What can hang from each mark:
Q_925: Q_766 Q_896
Q_766: Q_103 Q_528 Q_828 Q_925
Q_528: Q_766
Q_103: Q_139 Q_846 Q_855
Q_939: Q_103
Q_41: Q_846
Q_139: Q_41

Known rows, with every way that one mark hangs from another:
Q_766{Q_528}: [ 12   2  -1  10  14  -3  -4 -11 -12  12   2 -18   2  11  -8   5  -6  -7
  -2  -2   4 -19  -8  -2   6]
Q_103{Q_139{Q_41} Q_846 Q_855}: [  2  -8  10 -33  -5   4   0  -9 -13   8   1 -24  -9   8  31   7  -1 -13
  17   1   6  15   0   0  17]
Q_766{Q_103 Q_528 Q_828 Q_925{Q_896}}: [ -6   7  10  20  17  -7  19 -12  11  14  -3  -5  -2   0 -23  -6  -7  -5
 -14   5  12  -8   2   1  -4]
Q_766{Q_925}: [  3  -3  -7   6  15  -1   9  -8 -11   1 -12   1   7   2  -7   8  -6  -6
   4   8   1 -21   7   4  -8]
Q_766{Q_828 Q_925}: [ -2  -2  -7  12  11  -3   7  -9   2   3  -2  -7   5   1  -6  -1  -7  -4
  -6   9   6 -20   6   8 -17]
Q_103{Q_139{Q_41{Q_846}} Q_855}: [ 19  -6   7 -31  -1   4   0  -2 -10   4   3   5  -8   9  12  14  -9 -18
   5   8   5  -1  15   5  18]
Q_939{Q_103{Q_139 Q_846 Q_855}}: [-19 -20  16 -23 -12   1 -15 -21  -8  -4  -4 -28  -5   6  37   6  -4 -18
  14   2   6  18   5  -2   2]
Q_925{Q_766{Q_103{Q_139{Q_41}} Q_528}}: [ 16  -2  32 -14  10  -4   1 -10  -7  20  -1  14  -2   3  12   7  -6  15
   8  -1  11   9  -9 -10  14]
Q_766{Q_103{Q_139} Q_528 Q_828}: [  3  -9  19   9   3  -5   2 -19  16  17   7 -23  -4   1  16   0  -9   1
 -15  -1   8   6   4  -9   1]
Q_103{Q_139 Q_855}: [  6  -9   6 -10   3   1   5 -16 -18  -1   2  -5  -2   4  22   5  -5  -5
   8   2   7   4  10  -6   9]
Q_925{Q_896}: [ 18  14  -5   0  14  -4  19 -14 -15  -1  -6  -7   0   8 -24  15  -1 -12
   0  12  11 -23  -2  -4  12]
Q_139{Q_41}: [ 26   0  -3  -8  10  -2   1  -5 -11   9  -8 -11   4  13 -11  17  -2 -10
  11   9   3 -13  -9   3  16]
Q_103{Q_846}: [  0   2  -3  -9  -3  -2  -1 -12 -14  -1  -7 -29  -5  11  10  12  -3 -18
  -2   0   3 -13  -2   1   2]
Q_528{Q_766{Q_103}}: [ 11 -12  10   5   9  -7  14  -8 -16   4 -23   8   0  11   2  14  -7 -15
  -2  -1  -7  -5   3  -1   6]
Q_766{Q_103}: [ 10  -6   6   6   3  -5   6 -13 -11   0 -17  -2  -1   8  -2  17  -7 -11
  -6   0   2  -4   2  -4  10]
Q_103{Q_139}: [ 15  -6   3  -8   7   0   8 -16  -7   2  -2 -17   1   3  13  14  -6  -1
   2   9   5  -9   9  -9   6]
Q_925{Q_766{Q_103}}: [  6   3  16   0   4  -8   7 -14 -23  -4 -15  26  -1   5   0  12  -7   4
  -4  -2  10  -6  -3  -3   3]
Q_939{Q_103{Q_139}}: [  5 -18  10  -7   1  -1  -8 -22   3  -2  -7 -22   5   4  13  16  -6  -5
  10  13   5   0   6  -7   1]
Q_925{Q_766{Q_103 Q_528 Q_828}}: [  0   7  20  15   4 -11  -4 -14  -5  10   6  14  -4   6  -1  -5  -9   8
 -16  -9  15  -4 -11   0  -6]
Q_766{Q_103 Q_828 Q_925}: [ -7  -8   4  16   6  -5  10 -10   8   4 -13  -1   1   0  -1   2 -10  -6
 -11   4   4  -4   9   6 -13]

Rows:
[ -5  -5  32  -6   5  -5   1 -16 -22   8   4  26  -7   1  27  -6  -9  10
   3 -11  14  17   0 -10   7] -> Q_925{Q_766{Q_103{Q_139 Q_855} Q_528}}
[  8   3  -2   2  27  -3  32  -5 -16   3 -17  10   5   3 -23   6  -2 -11
   7  15   0 -25   9   4  -5] -> Q_528{Q_766{Q_925{Q_896}}}
[  5  19  16   4   3 -11  19 -18  -7  -3  -3  22  -6   2 -18   5  -4   3
 -13   5  22  -8  -5  -1   1] -> Q_925{Q_766{Q_103 Q_828} Q_896}
[  5  13   8  10   9  -9  -8 -13  -9   9  16   5   0   8  -5  -9  -7   9
 -10  -4  17 -19 -15   2 -12] -> Q_925{Q_766{Q_528 Q_828}}
[ -5  -5  11  19   0  -7  -6 -13  -5  12   5  -5  -7  10   6 -10  -8 -12
 -13 -13  10  11  -5   3   5] -> Q_766{Q_103{Q_855} Q_528 Q_828}
[-18  -9  11  21   8  -5   0 -10  -1  13   0   5  -3   2   5 -16 -10  -8
  -9  -9   7   9   3   8  -8] -> Q_766{Q_103{Q_855} Q_528 Q_828 Q_925}
[  8 -10   9  11   5  -9  12 -10  -1   6 -12   0  -3  10   3   6  -8 -13
 -12  -1  -2  -3   3   5  -4] -> Q_528{Q_766{Q_103 Q_828}}
[ 18  -9   7 -22   5   3   3 -10 -14  10   2  -7  -1   7  15   8  -3  -6
  19   6   6  10   0  -1  19] -> Q_103{Q_139{Q_41} Q_855}
[ -8   4  21  11   1 -10  -6 -13 -17   7   9  25  -7   7   8 -15  -8   2
 -11 -16  17   9 -10   4  -3] -> Q_925{Q_766{Q_103{Q_855} Q_528 Q_828}}
[-12  -1  33 -15  -3  -4   0 -16 -10  10  -1  -6 -10   1  33   2  -8   6
  -4  -8  11   9  -1 -12   1] -> Q_925{Q_766{Q_103{Q_139 Q_846} Q_528}}
[-11 -17  13 -21 -10   0 -12 -22   4  -2  -7 -39  -2   6  28  15  -5 -14
   8   9   4   5   4  -6  -2] -> Q_939{Q_103{Q_139 Q_846}}
[ 17 -18  13 -18   2   0 -11 -15   7   8  -7 -20   7   7   8  19  -4  -5
  20  17   3   5  -3  -3  10] -> Q_939{Q_103{Q_139{Q_41}}}
[-21 -13  11   3   2  -6  14  -4   3   7 -18 -11  -6   4  17  -1  -8 -17
 -11  -2  -5   0   9   9 -19] -> Q_528{Q_766{Q_103{Q_846} Q_828 Q_925}}
[ -7 -20  17 -34 -11   2 -17 -14  -3   5  -4 -28  -5   9  30   8  -1 -17
  25   5   5  23  -3   2  12] -> Q_939{Q_103{Q_139{Q_41} Q_846 Q_855}}
[  7 -17  19   1   4  -6  16 -14   6   8  -8  -7  -4   2  22   7  -9  -6
  -8   4  -1   7  12  -4  -3] -> Q_528{Q_766{Q_103{Q_139} Q_828}}
[-14 -16  10  12   9  -6  15  -5  -9   5 -14  21  -2   3  10  -9  -9 -14
  -2  -4  -2   9  12  12 -13] -> Q_528{Q_766{Q_103{Q_855} Q_828 Q_925}}
[ 13  -5   8 -32  -2   3   2 -10  -2  10  -2 -37  -5   7  22  16  -2  -9
  11   9   3   1  -1  -4  14] -> Q_103{Q_139{Q_41} Q_846}
[-10  -6   9  23  12  -6   4  -9  10  15  -4  -7   1   1  -4  -7 -11  -4
 -14  -3   5  -5   2   4 -12] -> Q_766{Q_103 Q_528 Q_828 Q_925}
[ -4 -11  13  -6  -1  -6  11  -7 -15   3 -23 -12  -8  12  16  13  -5 -24
  -5  -6  -7   1   2   1   3] -> Q_528{Q_766{Q_103{Q_846}}}
[  0   0  30   2   4  -8   0 -18   3  12  10   6  -5  -1  18  -4 -10  15
 -13  -3  16   6  -2  -9  -5] -> Q_925{Q_766{Q_103{Q_139} Q_528 Q_828}}
[-12  -3  12  -6  13  -4  32  -5 -11   4 -28  -1  -7   2  -3   8  -3 -21
   0   5  -2  -5  11   3  -3] -> Q_528{Q_766{Q_103{Q_846} Q_925{Q_896}}}
